Each row was made from one walk, in order. Every step used is in the known rows, and no mark comes twice. Write each row's walk.
Known rows
buke, rogu: [ 18.3   1.6  12.2  12.0 -16.2  23.2  24.5 -13.1 -18.9  27.0  -8.1   9.2
  -8.3  17.3 -11.7  34.5   1.5  27.5  21.4  11.7  15.3  11.7 -34.4   8.3
 -36.7]
kaned, munum: [  6.6  -7.6   2.4  17.7 -23.4  38.2   9.3 -20.2 -14.2   6.2  -0.7 -20.8
 -13.4  19.5  11.3  16.7  16.2  22.5  14.1   9.7  15.4  13.6 -11.5  12.6
 -46.3]
nolu, vomol, munum: [ 11.6 -14.4 -20.4  23.8 -12.8  46.2  -2.3 -18.2 -26.0   2.5  -0.1  -6.8
 -19.0  22.7   2.5  10.5   6.4  10.0  19.5  11.8   2.9  17.5 -24.9   5.0
 -26.6]
mifod, gamaze, nolu: [  3.1   4.4  -0.9  30.8 -16.1  64.0   4.3 -13.4  -4.9  12.8  -6.8 -34.0
 -11.2  34.8 -40.6  22.2   8.4  34.2  13.6   0.8  -4.2   8.6 -56.3  -4.6
 -14.8]
munum, vomol, nolu, gamaze: [ 13.0 -10.1 -19.3  35.4  -3.5  45.9  18.2 -19.6 -19.8 -11.4  27.6  -1.7
 -15.1  60.1 -31.5  23.6  -7.9  25.2   3.9   3.1  25.2   6.5  -9.9   5.7
  38.7]
sulabak, rogu, mifod, vomol: [ 38.1   9.2   1.4  12.5 -26.7  10.2  11.8 -35.2 -34.4  39.4  -4.0   7.9
   6.9  36.3  -5.7  21.6 -12.1  47.6   0.6   5.1  20.9  -4.3 -44.4   0.2
  -5.8]
munum, vomol: [ 12.8 -12.1  -4.0  23.4   0.0  40.6  10.4 -15.0 -19.2  -8.0   2.0  -5.8
  -4.6  33.0 -16.4  20.1  13.9  19.1   8.6  -5.2   4.4   7.7 -14.0   6.6
  10.4]
mifod, vomol, nolu: [ 27.7   4.3  -8.9  21.8 -32.7  32.6  30.3 -14.5 -17.7  22.2   7.8  -7.7
 -16.6  47.4 -40.7  25.2   1.3  26.8  11.6  -2.3  30.8   6.2 -42.5   7.6
   4.7]
mifod, vomol: [ 21.8  -6.2 -14.3  18.7 -28.3  21.9  24.4 -24.0 -19.6  23.1  -8.4  -2.2
 -11.8  29.3 -25.4  23.7  -9.1  17.8   6.6  -3.3  23.2  14.5 -34.0   9.5
 -14.2]
gamaze, nolu, rogu, mifod: [ 13.0   5.7  18.9  19.0 -35.6  20.1  -8.0  -3.2 -44.0  23.0  -1.3 -28.4
 -16.6  26.9 -12.0  29.9  12.6  45.2   4.9  16.8  -9.7  -9.7 -43.2  -4.5
 -19.1]
mifod, gamaze, nolu, rogu: [  4.3   6.1   8.6  27.1 -16.2  52.5  -4.0  -3.4 -28.3  19.7  -7.0 -13.9
 -24.6  39.1 -28.7  17.7  -0.7  44.9  15.9  10.3  -2.8   6.6 -45.7   2.9
  -7.0]
nolu, vomol: [  9.1 -12.0  -7.2  19.3   1.7  29.2   0.6 -17.9 -34.5   4.7  -4.7  -4.5
 -15.6  28.9   5.8   6.5  14.0  20.9  16.2   6.4  -8.9  14.8 -23.4   6.8
 -16.9]
kaned, munum, vomol, mifod: [ -5.3 -24.1   7.9  28.7 -10.3  58.5  33.2 -15.4 -32.8   7.8  21.9 -23.8
  -9.5  51.8  -2.7  20.6   9.3  19.3   0.6   1.5  34.4   0.7 -10.2  18.5
  11.5]
mifod, gamaze, nolu, rogu, buke, vubato: [ -5.2  21.8  -8.7  33.4 -10.8  39.5  -4.6  -2.3 -21.0  46.5 -12.3 -44.1
 -31.8  54.2 -30.4  18.7   9.9  50.6  15.4   3.0  10.0  -3.3 -54.7 -31.1
 -25.1]
sulabak, rogu, buke, vubato: [ 23.3  25.7 -22.3  19.1   1.6   9.4  -9.7 -19.2 -18.5  46.2 -13.7 -21.0
  -7.1  30.2   0.6  10.1  16.6  43.8  16.7   3.6  19.1  -1.5 -31.9 -28.1
 -48.4]
rogu, buke: [  9.8   1.1 -29.4  29.8  -8.7  42.5   6.0 -22.6 -16.9  16.2  -8.1 -25.5
 -18.8  31.3 -14.0  26.2  18.8  17.2  10.8  -7.2  11.5   5.2 -30.6  -9.7
 -35.9]
nolu, gamaze, mifod, vomol, munum: [ 14.8 -22.2 -46.6  33.2 -37.7  56.5  22.8 -56.6   5.6  18.7  12.3  -0.4
  -9.8  31.5 -42.8  31.7 -56.4 -11.1   8.8   5.5  45.1  15.6 -32.7  -2.2
 -13.9]
sulabak, rogu, mifod: [ 37.1  13.6   4.5  14.5 -11.8  20.6  -7.7 -29.5 -34.6  29.6  -2.1  -4.5
   8.7  22.4   6.7  20.0  11.2  44.9  10.4  13.5  -1.2  -4.7 -36.8  -3.8
 -22.0]
nolu, gamaze: [ 16.3 -10.4 -31.7  28.6 -13.7  25.1   5.6 -33.9 -22.9  10.2   1.0  -2.2
 -15.3  25.4  -9.3  25.2 -16.2  14.3   9.4  10.9  17.2  22.7 -13.3   6.3
 -21.7]
rogu, mifod, gamaze, nolu, vomol, munum: [ -2.8  -5.6  -0.6  34.8 -20.7  77.4  -3.4 -21.2 -19.8  13.4   8.4 -41.3
 -11.9  50.0 -22.1  19.8   4.8  38.3   9.3  10.3 -11.5  -1.3 -69.1 -16.0
  -4.3]
kaned, munum, vomol: [ -3.7 -19.0   9.9  19.9  -7.2  46.4  15.4 -15.8 -13.3 -13.9   8.7 -12.0
  -8.2  36.6   6.1  13.2  15.6  25.1   4.6   1.4  17.9   6.6   0.5  13.9
  -5.5]
gamaze, mifod, vomol, munum: [ 20.3 -13.2 -24.4  24.5 -38.5  63.3  20.8 -42.8   8.9  22.5   3.7 -11.2
  -4.0  21.5 -44.3  29.1 -25.5  -9.8  17.2  -0.3  31.0   6.7 -45.4  -2.7
 -21.5]
kaned, vubato: [  8.5   9.4  -1.3  29.9 -19.0  33.6   6.4 -12.9 -19.9   7.1   4.3   0.2
 -12.9  29.2 -11.8   1.1  31.0  17.1  21.1  11.2   9.9  13.8 -28.5   3.6
 -34.3]
munum, vomol, nolu, rogu, mifod: [ 23.3   3.3  23.1  23.7 -11.3  37.8   9.6  -3.4 -47.5  10.1  25.6  -5.3
 -14.6  63.4 -15.3  27.2  19.1  47.4   9.7   9.0   4.6 -16.5 -25.8   3.3
  43.9]
sulabak, rogu, buke: [ 19.9  13.6 -23.9  22.5   0.9  32.0  -7.0 -24.9 -23.9  22.1 -10.8  -3.5
  -7.7  29.7   0.0  12.3   9.7  36.9  11.2  -1.0  16.9  -0.2 -26.4  -8.8
 -36.4]

Write each row's walk
[ -9.0   8.3  -9.7  36.7 -11.1  63.1  -1.5  -7.1 -26.4  22.7  -7.9 -26.6
 -32.9  52.9 -29.8  21.2   2.9  44.3   9.3  -1.6   7.2  -2.4 -49.1 -12.5
 -13.3]	mifod, gamaze, nolu, rogu, buke
[ 21.8   7.4  11.3  27.2 -11.0  51.1   2.0 -25.6 -44.7  38.3   0.7  -6.0
 -16.2  47.8  -5.6  28.0   2.7  46.3  19.0  12.6  -5.8   3.7 -47.1   0.4
   3.0]	nolu, rogu, mifod, gamaze
[ 24.9 -10.2 -27.7  22.6 -43.1  38.7  19.6 -23.8 -10.6  21.9  -3.3  -3.9
 -15.7  23.2 -27.9  27.6 -18.0   8.2  10.5   2.6  33.0  18.3 -36.1   5.8
 -22.9]	mifod, vomol, munum
[ 18.7   7.1  23.6  33.5  -0.4  71.0  16.0 -11.7 -40.1  17.3  27.3  -5.1
 -15.3  82.8 -26.6  26.3  10.5  56.6  14.2   4.6   3.5 -12.8 -42.7   0.9
  63.1]	munum, vomol, nolu, rogu, mifod, gamaze
[ 14.7  -3.1 -11.5  37.6  -5.6  75.7  27.3 -26.2 -33.2  42.8   8.9 -23.8
 -12.4  49.1 -33.0  29.8   0.1  22.0  19.3   1.0  17.0  13.1 -53.4   5.3
   1.9]	vomol, mifod, gamaze
[ -9.2 -12.6   5.0  41.4  -5.3  84.5  30.0  -7.7 -24.1  14.2  16.7 -39.0
  -6.5  66.4 -56.2  26.4   0.5  31.3   1.5  -7.9  14.6  -4.1 -53.3   0.6
  39.8]	munum, vomol, mifod, gamaze, nolu
[ 29.9   5.6   1.8  18.7 -33.8  21.4  22.8  -4.5 -40.1  29.0   7.4  12.4
 -29.7  51.0 -29.3  21.1  -9.1  36.7  14.7   8.4  32.5   3.8 -32.5  15.5
  13.5]	mifod, vomol, nolu, rogu
[ 28.0  -1.1 -20.0  31.0 -39.4  25.0  31.8 -37.8 -28.1  30.0  23.6 -11.2
 -13.8  63.9 -35.2  38.2 -24.6  34.1  -3.4   6.0  37.1   1.2 -43.9  -2.5
  21.1]	rogu, mifod, vomol, nolu, gamaze
[ 18.3  -0.6   2.6  26.5  -4.5  51.7  16.8  -4.6 -15.3  -8.1  18.6 -11.6
  -9.0  52.6 -32.3  21.8  23.4  28.2  13.3  -3.5  11.0  -2.1 -23.2   4.9
  30.6]	munum, vomol, nolu
[ 12.5  13.6 -28.5  26.1  -8.3  20.2   3.0 -18.3 -13.4  40.0 -12.1 -43.2
 -18.2  32.6 -14.0  23.9  25.5  23.9  17.0  -3.4  14.7   4.1 -35.4 -28.9
 -49.4]	rogu, buke, vubato
[ 22.8   1.3  -6.6  23.6 -26.4  56.2  30.1 -33.3   2.6  23.3  14.2 -14.5
  -5.3  46.9 -59.2  27.5  -8.6   9.0  18.1  -4.7  27.8  -4.7 -53.1  -1.9
   6.3]	gamaze, mifod, vomol, nolu
[ 19.5   0.6  12.5  22.9  -4.3  39.8   9.0   5.7 -39.9  -2.6  18.5   8.2
 -23.2  56.6 -19.4  17.0  13.2  38.5  16.3   7.4  13.2  -3.8 -12.7  14.2
  38.0]	munum, vomol, nolu, rogu
[-10.5   2.7 -11.9  45.0 -15.6  75.6  16.8  -6.6 -46.0  43.4   5.0 -37.9
 -34.4  66.9 -40.8  27.9  -2.7  39.2   6.4  -0.9  23.1  -7.9 -58.9  -8.1
   1.2]	vomol, mifod, gamaze, nolu, rogu, buke
[  3.1 -13.5  -7.2  37.1   9.5  73.7  24.6 -26.3 -48.4  33.9  10.4 -15.4
 -16.7  61.9 -14.3  13.3  -0.6  25.5  17.0   2.3   7.2  11.8 -49.8   8.5
  17.0]	nolu, vomol, mifod, gamaze
[ 10.1 -18.2  -5.5  31.9  -3.1  53.9  29.8 -14.6 -39.9  13.4  16.6 -17.2
  -6.0  48.5 -27.1  27.4   6.0  14.3   5.4  -4.7  20.6   2.5 -25.4  11.0
  24.7]	munum, vomol, mifod
[  4.9 -13.2  -4.2  40.6   8.3  84.6  34.5 -22.9 -33.1  21.0  17.1 -16.8
  -6.7  66.8 -37.4  26.3  -1.5  22.9   9.7  -7.9  20.2   5.8 -41.3   7.3
  42.6]	munum, vomol, mifod, gamaze
[ 10.7   1.8 -19.1  26.1  -9.4  30.2  -2.2 -12.2 -40.9  22.5  -8.9  -4.8
 -31.3  34.8  -2.5  21.4   8.9  26.4  13.8   2.7  14.1   2.8 -19.2  -1.2
 -27.6]	nolu, rogu, buke
[-19.8  -8.2  -4.2  47.9  -0.2  84.2  24.0  -3.5 -45.7  23.3  15.3 -30.9
 -28.5  83.9 -45.6  25.4  -4.8  42.4  -3.1  -9.8  25.7 -15.0 -46.3  -6.7
  41.7]	munum, vomol, mifod, gamaze, nolu, rogu, buke
[  8.6   2.2   9.0  17.2 -27.6  20.7  -7.6   6.1 -34.6  12.1  -8.8 -14.7
 -24.1  19.9 -16.5  19.4   7.2  34.5  11.7  15.5  -1.5   2.6 -28.9   5.8
 -25.0]	gamaze, nolu, rogu
[ -7.5 -20.5  -4.2  34.6  -5.6  74.6  22.6 -39.2   6.1 -16.4  40.8 -15.2
  -7.9  62.0 -24.3  18.6 -14.1  12.3   7.2   6.2  36.8  -5.7  -4.7   4.5
  26.0]	kaned, munum, vomol, nolu, gamaze, mifod
[ 21.0  21.9 -16.0  24.5 -27.3   8.7  20.4  -3.0 -32.8  56.9   2.7 -19.0
 -36.3  66.8 -33.1  21.8   2.7  44.1  13.6   0.2  44.9  -6.6 -41.8 -19.0
  -4.7]	mifod, vomol, nolu, rogu, buke, vubato
[ -7.6  15.0  -9.1  42.0 -14.0  52.7  14.4  -2.2 -41.0  68.3   1.7 -56.4
 -34.0  67.8 -40.9  25.8   3.7  46.9  12.4   4.2  25.9  -8.9 -64.9 -28.1
 -11.5]	vomol, mifod, gamaze, nolu, rogu, buke, vubato
[  8.0 -13.3 -17.5  37.3   3.2  69.2  18.6 -37.9   0.9 -10.0  34.1  -8.0
  -4.7  58.8 -46.3  25.2 -15.8   7.9  11.9   0.8  23.6  -4.7 -20.0  -2.3
  39.7]	munum, vomol, nolu, gamaze, mifod
[-23.0 -17.4  28.9  35.7 -14.8  79.6  26.2   0.5 -41.9  12.9  22.5 -25.1
 -22.7  73.2 -19.7  16.1  -6.0  47.1  -1.1   8.1  29.3  -8.1 -28.8  16.4
  32.9]	kaned, munum, vomol, mifod, gamaze, nolu, rogu
[ 22.7   0.4 -26.6  32.2 -17.5  35.9  12.0 -23.8 -20.6  10.4  18.1  -8.8
 -20.9  42.3 -26.7  26.9  -7.1  23.0  13.0  12.1  23.1  14.2 -22.8   4.7
  -1.1]	vomol, nolu, gamaze
[ 27.7  -2.2   6.2  16.1 -36.2   8.4  17.1 -22.4 -50.6  40.8  -2.4   5.5
 -16.5  41.2  -6.6  30.3 -13.0  38.3   3.6   8.9  16.8  -0.3 -37.4   8.4
   1.2]	nolu, rogu, mifod, vomol
[ 27.6   2.7   9.8  18.0 -21.4  19.3  -4.0 -17.1 -51.1  31.2  -1.0  -5.7
 -15.2  28.7   5.9  29.7   9.6  36.2  14.0  16.9  -4.0  -0.7 -29.4   3.2
 -14.7]	nolu, rogu, mifod
[ -1.5 -12.8 -11.9  25.3 -26.4  46.8  -7.3  -4.7 -17.7  -5.1  -0.1 -29.1
 -18.7  21.6 -15.7  10.3   7.2  19.6  10.1  12.2  -3.4   8.3 -38.9  -2.6
 -29.9]	gamaze, nolu, vomol, munum
[ -7.7 -15.8   0.1  29.7 -14.9  41.7  14.1  -3.9 -47.6  17.7   8.0 -37.1
 -17.7  42.1 -21.2  14.7   9.3  24.0   3.4   7.4   3.2  -0.8 -47.0   3.0
  -6.6]	gamaze, nolu, vomol, mifod
[ 12.3 -19.5 -34.3  28.6 -21.9  38.4  25.4 -58.2  -3.1  21.9   6.4   2.0
  -5.3  36.4 -39.5  28.2 -47.6  -2.3   5.4  -0.1  36.1  12.3 -31.4   1.4
  -4.2]	nolu, gamaze, mifod, vomol
[ 17.2  -3.4   2.5  21.1 -65.0  26.1   7.5  -9.4 -34.4  31.3   2.3 -19.2
 -20.3  34.4 -28.3  34.0 -20.6  36.3  -2.0  14.5  23.8  -6.2 -51.7  -2.8
 -11.9]	gamaze, nolu, rogu, mifod, vomol, munum
[ 24.9   2.0   2.1  23.2 -42.2  16.5  50.8 -31.8 -26.2  43.8  21.8  10.0
 -13.0  63.4 -36.3  49.2 -37.4  45.1  -0.8  13.4  50.8  -1.4 -52.1   1.8
  15.7]	buke, rogu, mifod, vomol, nolu, gamaze
[ -6.7  -9.0 -10.0  33.9 -15.8  78.3  -3.2 -13.1 -10.7   2.5   1.8 -27.6
 -19.7  41.5 -26.6   8.9  -0.3  28.6  15.3   7.8  -3.6  12.2 -54.7  -5.2
 -11.2]	mifod, gamaze, nolu, vomol, munum
[ 23.5  -4.3 -30.1  30.6 -31.9  26.6  31.2 -29.4 -19.5  19.6  16.6   3.6
 -21.8  54.8 -39.3  27.5 -30.2  24.3   3.2   4.3  45.4  14.1 -29.7   8.5
  15.7]	mifod, vomol, nolu, gamaze
[ -3.1  -9.5   1.7  21.0 -11.9  29.5  -4.4  -4.8 -25.7  -2.4  -6.7 -26.6
 -15.7  29.3 -11.5   6.5  15.8  28.9   7.0   6.7 -13.0   5.4 -37.1   0.2
 -21.0]	gamaze, nolu, vomol
